Each row was made from one path, in order. Every step used is in the known rows, and no mark comes twice. Write each row's path.
In the rows, 128 means zero.
Known rows:
napun, poded, veno, simo, dibipop: [ 93 142 125 150 131  25 130 113 142 158  35 162 115 101 137 189 155 110
  50 140 128 155  88 102 114]
dibipop, mumo: [122 126 124 127 117 138 125 135 150 148 132 144 134 160 141 142 112 125
 125 132 118 157 128  98 112]
mumo, dibipop, poded, veno: [123 127 133 140 155 104 109 140 179 204  97 177 107 126 132 160 108 122
  44 125 111 166 116 170 117]
dibipop, poded, napun: [132 108 136 144 156 102 115 145 146 164 125 131 114 105 143 151 128 130
  88 138 123 158 117 124 103]
ratig, fivik, veno, simo, dibipop, poded: [116 160 113 149 139  54 122 115 145 108 159 186 118 157 121 166 110 121
 135 170 125  74 104  51 119]
fivik, veno, mumo, dibipop, poded, napun: [ 96 134 130 116 127  36 103 156 175 186  90 161 111 118  97 125  84 125
  70 139 112 116 128 160 108]
poded, veno, mumo, dibipop: [115 139 133 128 138  77 117 140 154 182  54 163 127 129 119 114 107 116
  51 113 117 157 122 178 120]
veno, simo: [122 133 122 139 114 125 133 125 122 107 122 113 118 118 128 140 128 132
 133 134 131 175 102 115 117]
lotov, fivik, veno: [134 143 122 126  91 148 125 103 133 160  87 141 126 137  79 146 119 128
 140 135 133  89 126 107 135]
ratig, fivik, veno, mumo: [134 158 120 116 112 101 133 125 108 101 105 159 145 168 111 133  97 124
 150 156 125  52 136 102 116]
mumo, dibipop: [112 138 126 123 147 103 126 136 154 169 118 155 126 140 125 117 111 123
 111 116 120 112 123 172 148]
simo, dibipop, poded: [103 126 129 152 170  68 115 137 168 126 180 165 117 139 130 152 132 117
  89 142 119 135 128  62 129]
simo, veno, poded, napun: [118 127 136 143 159  64 116 121 121 172  71 165 115 118 132 132 157 113
  53 137 143  96  99 141 126]
ratig, fivik, veno, simo, dibipop: [117 170 109 133 125  46 128 101 123 110 122 177 134 148 114 125 122 119
 153 153 135  29 104  88 136]
mumo, dibipop, poded: [110 127 130 137 160 108 120 151 179 167 153 163 112 148 132 163 101 124
  91 132 109 161 123 133 131]
fivik, veno, simo, dibipop: [ 92 155 115 124  94  40 114 109 144 116 124 149 113 108  86 106 125 124
 131 141 133  78 113 106 134]
veno, poded, dibipop: [129 125 127 148 135  79 125 130 144 150 118 145 120 144 131 177 134 124
  91 135 127 189 119 185 120]
dibipop, poded, veno: [140 118 135 144 139 129 111 131 151 161 106 151 109 115 134 170 123 126
  61 135 119 177 122 129  96]
napun, poded, dibipop: [116 123 129 134 124  88 142 129 143 166  54 139 125 127 133 188 144 125
  97 141 123 159 117 151 120]
mumo, dibipop, poded, napun: [115 118 134 138 171  76 112 151 174 204 115 159 113 115 139 142 111 125
  72 126 116 140 112 168 124]
napun, poded, veno, fivik: [127 142 129 129 121  76 127 123 139 192  11 168 128 121 129 218 130 119
  62 142 122 194 110 143 105]
mumo, dibipop, poded, veno, fivik: [124 141 130 141 153  82 102 141 189 222  84 199 112 134 121 182  95 123
  45 127 111 213 114 169 116]
fivik, ratig: [148 119 125 131 132 149 127 125 107 110 120 119 122 113 157 110 122 132
 111 134 111 111 138  90 136]
napun, poded, veno, mumo, dibipop: [ 95 138 133 126 138  54 133 144 154 191   4 170 126 132 130 184 116 109
  31 133 110 169 115 154 115]
veno, simo, dibipop: [ 99 142 122 151 138  56 125 117 139 111 142 141 120 122 122 121 141 120
 115 131 133 136 102  86 135]
ratig, fivik, veno: [150 156 116 111 115 117 131 113 112 127 110 165 140 156 118 129 108 126
 166 150 130  18 129 133 129]
napun, poded: [110 126 128 126 126 102 143 134 127 139  78 134 128 132 140 198 138 120
 112 147 121 137 119 106 122]
veno, mumo, dibipop: [ 96 139 130 127 143  85 128 149 154 143 111 150 132 152 118 120 102 120
  98 122 114 148 129 139 135]
lotov, fivik, veno, mumo, dibipop: [104 154 123 125 108 104 126 123 158 181  69 160 130 159  69 138  92 119
 110 128 121 112 125 114 142]

Which path is each row?
[ 90 140 121 150 121  34 128 121 162 179  36 180 122 134 148 204 139 106
  49 145 118 184  87  72  97] -> napun, poded, veno, simo, dibipop, mumo
[160 123 129 150 144 129 104 128 141 161  87 162 108 110 149 171 105 131
  46 147 101 211 127  86 103] -> dibipop, poded, veno, fivik, ratig
[ 86 146 134 126 152  92 125 136 151 156  73 180 127 154 106  88 121 112
  65 127 126  93 116 104 146] -> simo, veno, mumo, dibipop
[ 98 136 122 139 143  67 118 127 167 151 149 174 137 160 137 125 125 113
 107 126 119 120 127  73 130] -> simo, dibipop, mumo
[145 151 112 134 110  79 124 121 148 166 103 198 137 200 134 195  99 120
 130 159 119 109 120 160 105] -> ratig, fivik, veno, poded, dibipop, mumo
[111 129 128 149 134  94 118 124 164 179  87 192 120 176 131 161 140 114
  59 142 128 165 104 120 114] -> simo, veno, poded, dibipop, mumo
[110 135 133 142 146  99 124 121 124 130 110 169 115 152 123 156 148 111
  75 145 136 116 110 108 132] -> simo, veno, poded
[141 162 110 125 100 115 135 108 106 106 104 149 129 145 119 140 108 132
 173 156 134  68 103 118 118] -> ratig, fivik, veno, simo
[148 132 123 135 130 126 121 123 115 125 108 142 128 125 144 132 109 133
 113 139 110 158 135  85 136] -> veno, fivik, ratig
[144 142 128 132 121  96 110 116 137 182  60 163 128 117 116 148 120 127
  80 124 129 182 120 164 111] -> poded, veno, fivik
[111 129 135 131 119  79 136 137 128 151  13 141 129 124 134 197 132 113
  48 143 118 180 120 113  94] -> napun, poded, veno, mumo
[116 148 130 129 135 115 118 114 134 156  85 179 128 140 104 120 137 122
  95 137 138 125 111  91 138] -> simo, veno, fivik
[141 132 132 146 137 108 105 133 161 182  96 172 115 125 123 190 112 128
  61 141 118 230 118 125  96] -> dibipop, poded, veno, fivik
[137 135 126 142 107 120 122 114 125 145  64 128 112  95 127 137 134 129
  87 125 134 183  97 150 102] -> poded, veno, simo
[112 143 125 152 134  47 114 108 141 149  85 156 116  99 122 117 147 117
  68 122 135 145  97 123 121] -> poded, veno, simo, dibipop
[162 133 125 137 126 120 109 113 117 163  53 155 122 103 145 128 114 130
  65 129 113 164 128 126 121] -> poded, veno, fivik, ratig
[101 120 137 143 169  58 115 165 173 182 109 154 120 130 135 142 101 122
  56 131 111 177 117 136 110] -> veno, mumo, dibipop, poded, napun
[127 137 118 148  88 104 118 112 171 202  80 175 123 182  95 211 109 121
 103 144 122 182 116 128 110] -> lotov, fivik, veno, poded, dibipop, mumo
[144 133 127 145 157 100 101 136 166 202  75 190 107 121 148 163  88 127
  29 134  93 201 123 128 123] -> mumo, dibipop, poded, veno, fivik, ratig
[ 96 129 133 142 159  89 123 162 175 146 144 157 119 162 126 162  91 121
  78 139 103 193 131 100 118] -> veno, mumo, dibipop, poded
[ 88 144 118 138 110  46 109 124 166 110 159 158 100 119  93 148 118 125
 109 157 122 124 112  69 116] -> fivik, veno, simo, dibipop, poded
[117 140 130 156 163  36  97 125 178 178 114 201 117 129 117 172 127 115
  44 137 119 190 120  96 114] -> simo, dibipop, poded, veno, fivik
[146 133 126 134 125  95 125 119 117 175   5 162 121 105 156 197 123 122
  48 148 105 179 120 102 114] -> napun, poded, veno, fivik, ratig
[100 124 129 165 166  29 112 134 158 144 140 146 108  98 138 144 140 123
  74 140 130 164  92  83 110] -> veno, simo, dibipop, poded, napun
[124 127 132 128 121  96 133 125 128 176  24 149 123 109 140 195 143 117
  64 138 124 146 114 145 107] -> napun, poded, veno
